Known rows, with every step that occurs:
bipobi -> fifi -> sesa -> gulu: [  5   1   8  -7 -16   5  -2  12 -28   0 -19   6   2 -11  28  -2   3 -20
  18  15  14 -23   6]
fifi -> veti: [  1  -4   8 -11   9  -5  -1  20   1   9 -10  -4  12 -19  18 -20  -8   5
  50  14 -13 -25  15]
zura -> fifi -> posofi: [ -9  -5   4 -17 -15  -5 -13   1   2   1  -5 -20   1 -14  13   4  13  -1
  16  -2 -23  -4  18]
gulu -> zura -> fifi: [ -3  13   6 -17  -5  -7   2 -18   2   1   5   5   9 -10  14  -4   2  16
  18  21 -31 -11  14]
zura -> fifi: [-13   9  -1 -13 -11   6  -2  -2   3  13 -16  -5   7 -12  12   4   1   4
  30  16 -27  -4  20]
sesa -> dederob -> bipobi -> gulu -> zura: [ -2  11  32 -19  -4 -24 -23 -11 -30 -44 -25  -2 -17 -26   2 -32  12   5
 -14  37  -6   8   5]
posofi -> fifi: [ -9   3  -1  -4   3  19 -16   7  -1  10  -6  -9   9 -26 -12 -14  -7   7
  33  27  -8  -8  23]
zura -> fifi -> veti: [-10  -1   7 -11  -6   0   2  16   6  11  -3  -7  18 -18  17   1  -5  -6
  34   5 -18 -16  11]
dederob -> bipobi -> gulu: [ -7   5  18  -7  -3  -8 -14   4 -22  -4 -29 -22 -11 -13   3 -32  13   2
  14  18  -2  16  26]
gulu -> zura -> fifi -> veti: [  0   0  12 -19   1 -15   6  -1   9   1  19   1  18 -16  19  -7  -4   4
  23  12 -20 -25   5]
bipobi -> gulu -> zura -> fifi -> sesa: [-13  12  12  -9  -8 -12   4 -10 -21 -18  -3 -14  -1   7  21  -5  30   8
  -1   6   1  -9  -4]
gulu -> zura -> fifi -> posofi: [  2  -6   9 -20 -10 -18  -6 -16   4 -11  16  -6   3 -12  16  -4  12  10
   4   3 -24 -11   8]
gulu -> zura -> fifi -> sesa: [  2   8   0 -10 -10 -15   5  -3   0   1  -1   1   7   5  29  -2  10  21
  13  13  -9 -14   4]
gulu -> bipobi -> fifi: [ -2  -4  10  -8   9  -8 -12  -1  -6  10 -21  16  17  -8   6 -14  -6 -10
  17  44 -26  -3  32]
bipobi -> fifi: [  2  -4   3  -8   1   8   3   7 -11   4 -19   5  19 -21   7 -15  -6 -10
  31  25 -19 -21  29]
dederob -> zura -> fifi: [-15  10  -5 -19   8   0   5  -6   9  16  -3 -10   0  -3   2   0  -4   5
  14  19 -19   4  28]
bipobi -> fifi -> sesa -> dederob: [  2  -3   1  -6 -14  -2 -12  23 -20 -26 -38   6  17 -22  23  -2   4  -9
   6  29   1 -23   7]
posofi -> fifi -> zura: [-13 -11   4  -8   6  17 -20  15   0  -7  10 -13  13 -23 -18  -5 -10  -8
  28  29  -4 -15  13]
dederob -> zura: [ -4   8  -4 -18  21  -3   1  -1   4  14 -11  -6  -6  -6   3 -21  -7  16
  30  27 -16  -4  29]
posofi -> fifi -> sesa -> gulu: [ -8   8   6  -2 -12  14 -19  14 -15   4  -2  -3  -7 -17  10  -1   2  -5
  19  14  23 -10  -3]
bipobi -> gulu: [-17  12  12 -10   6   2  -3  -4 -24 -11 -27 -14  -8 -12   5 -21  15  -1
  31  19 -13  -5  16]
posofi -> fifi -> sesa -> dederob -> bipobi -> gulu: [-14   4  16   2 -16   1 -42  26 -30 -33 -31 -25  -8 -23  -8 -18  22 -12
 -21  27  33  18   5]

Rows:
[ 10  -5  15 -13 -15  -4 -21  17 -17 -16 -35   6  12 -36   1 -16  -9 -17
  -5  36 -10  -1  26] : sesa -> dederob -> bipobi -> fifi
[-14  16  14 -10 -20 -14 -19  -2  -8  16 -15   9 -12  12  36  14   7  -8
   0  24  -3  14   2] : zura -> fifi -> sesa -> gulu -> bipobi
[  2  -7   3  -1   1 -16 -12  13  -7  12 -23  12  16   9  24 -12   2  -5
  11  39  -7  -7  25] : gulu -> bipobi -> fifi -> sesa
[ -4  14   6 -17 -18 -16 -11  -2  -7 -27 -14   8   5 -10  30   4  10  15
  -7  27 -12 -14 -10] : gulu -> zura -> fifi -> sesa -> dederob
[ -8  15  21 -14  10 -11   1 -22 -21 -21  -7  -5  -7 -12   8 -27  13  14
  22  23 -13 -13   9] : bipobi -> gulu -> zura
[ -1   7   4 -10 -32 -14 -25  25  -7  -8 -36 -10   0 -10  26   3  10   2
 -11  21   4  13   6] : zura -> fifi -> sesa -> dederob -> bipobi
[  7  10  10 -14 -25 -26 -20   8  -7 -19 -16   3   0  -8  24  -5   7  13
 -26  26   0   5  -1] : gulu -> zura -> fifi -> sesa -> dederob -> bipobi
[ -7 -12  24 -17   0  -5 -20  -4 -18 -10  -2  20   6 -12   7   3 -12 -45
   1  40 -13  -9  10] : sesa -> gulu -> bipobi -> fifi -> zura
[  1   7  24  -9   4 -21 -10 -14 -23 -14  -9 -11 -13  -8   3 -40  13  14
   3  23  -4   8  17] : dederob -> bipobi -> gulu -> zura
[-19  15  17 -13  -2  -8   4 -26 -19 -20   1 -10  -1  -8   9  -7  19   2
   6  15 -17  -6   7] : bipobi -> gulu -> zura -> fifi
[-19  20  16 -15 -19 -17  -9  -8 -29 -50 -19  -6  -5  -8  24   3  29   1
 -18  22   0  -8 -15] : bipobi -> gulu -> zura -> fifi -> sesa -> dederob
[-17   5   5 -29   5  -7  -6  16   8 -14  -4  -6   5 -27   6   3  -6 -16
   2  22 -10  -6   5] : sesa -> dederob -> zura -> fifi -> veti
[  7  14  13 -14  -7 -16  -5  -8 -16  -4  -2  12 -15  -1  37 -13   4  17
  19  17   7 -24  -7] : fifi -> sesa -> gulu -> zura
[  6 -20  15 -16 -11  -5 -26  22 -18 -34 -20   0  17 -34  -4  -9  -9 -34
 -10  41  -9  -6  14] : sesa -> dederob -> bipobi -> fifi -> zura
[-10   7  36 -20 -13 -24 -16   4 -21 -41  -4 -10   1 -29   7 -13  15 -20
 -25  19   0   4  -5] : sesa -> dederob -> bipobi -> gulu -> zura -> fifi -> veti
[ -5  21  17 -22 -15  -4   1 -25 -10  -3   9  14  -8 -17  19   4   0  -3
   8  14 -19 -10  -1] : sesa -> gulu -> zura -> fifi
[ 26  -3  21  -8 -16 -17  -7   5 -26  -4   1  11  -1  -7  23 -20   2 -11
 -12  19  20  -8   7] : dederob -> bipobi -> fifi -> sesa -> gulu -> zura
[  8   5   5  -8 -18 -18 -29  28 -13 -11 -44  -6  -7 -13  29 -19   8  16
   3  31   5   5   9] : fifi -> sesa -> dederob -> bipobi
[ -9   7  -5  -4 -18   0   1  15  -2  14 -19 -12   6   6  27   6  13  11
  24   9  -6 -10  11] : zura -> fifi -> sesa
[-17  13   8 -16  -2 -16 -14  -7  -2  16  -3   6 -23  20  27  12   6  -7
 -15  28   6  22   7] : dederob -> zura -> fifi -> sesa -> gulu -> bipobi
[ -1   2  22 -27 -20 -13 -11 -24 -10 -14  22   2 -15 -17  21   3  11  -5
  -5   1 -14 -11  -5] : sesa -> gulu -> zura -> fifi -> posofi
[ -5  10  15  -7  -6 -16 -23   0 -14  13 -23  14 -18   9  37  -7   3   4
  14  32   2   3   4] : fifi -> sesa -> gulu -> bipobi
[ 11 -24  11  -9  -4  -2  -9  22  -9  -4  -6  -8  20 -18  -5 -15 -11 -25
   8  28  -6  -5  27] : dederob -> bipobi -> fifi -> zura
[ -4  -2   1 -14  10 -19 -19  12  -7 -15 -29  15   3  -1  14  -9  -1 -13
 -23  55   1   4  19] : gulu -> bipobi -> fifi -> sesa -> dederob -> zura
[-11  15  29 -18 -19 -18 -18 -15 -25 -41 -16  -6  -8 -23   3 -11  17  -9
 -30  28  -8  17   4] : sesa -> dederob -> bipobi -> gulu -> zura -> fifi
[-12  13  -1 -13 -24  -4 -14  16  -9 -16 -33  -3   4 -13  31  13  13   4
   4  21  -8  -7  -3] : zura -> fifi -> sesa -> dederob
[-12   5  -7 -11   8   7 -22  23  -3 -16 -11 -10  -3 -20  -8  -8   0   6
  -3  34  18   0   7] : posofi -> fifi -> sesa -> dederob -> zura
[ 18  -7  13  -5 -23  -2 -11  23 -25   7 -19   1  -1 -11  23 -15   2 -22
  -1  15  24   0  15] : dederob -> bipobi -> fifi -> sesa -> gulu
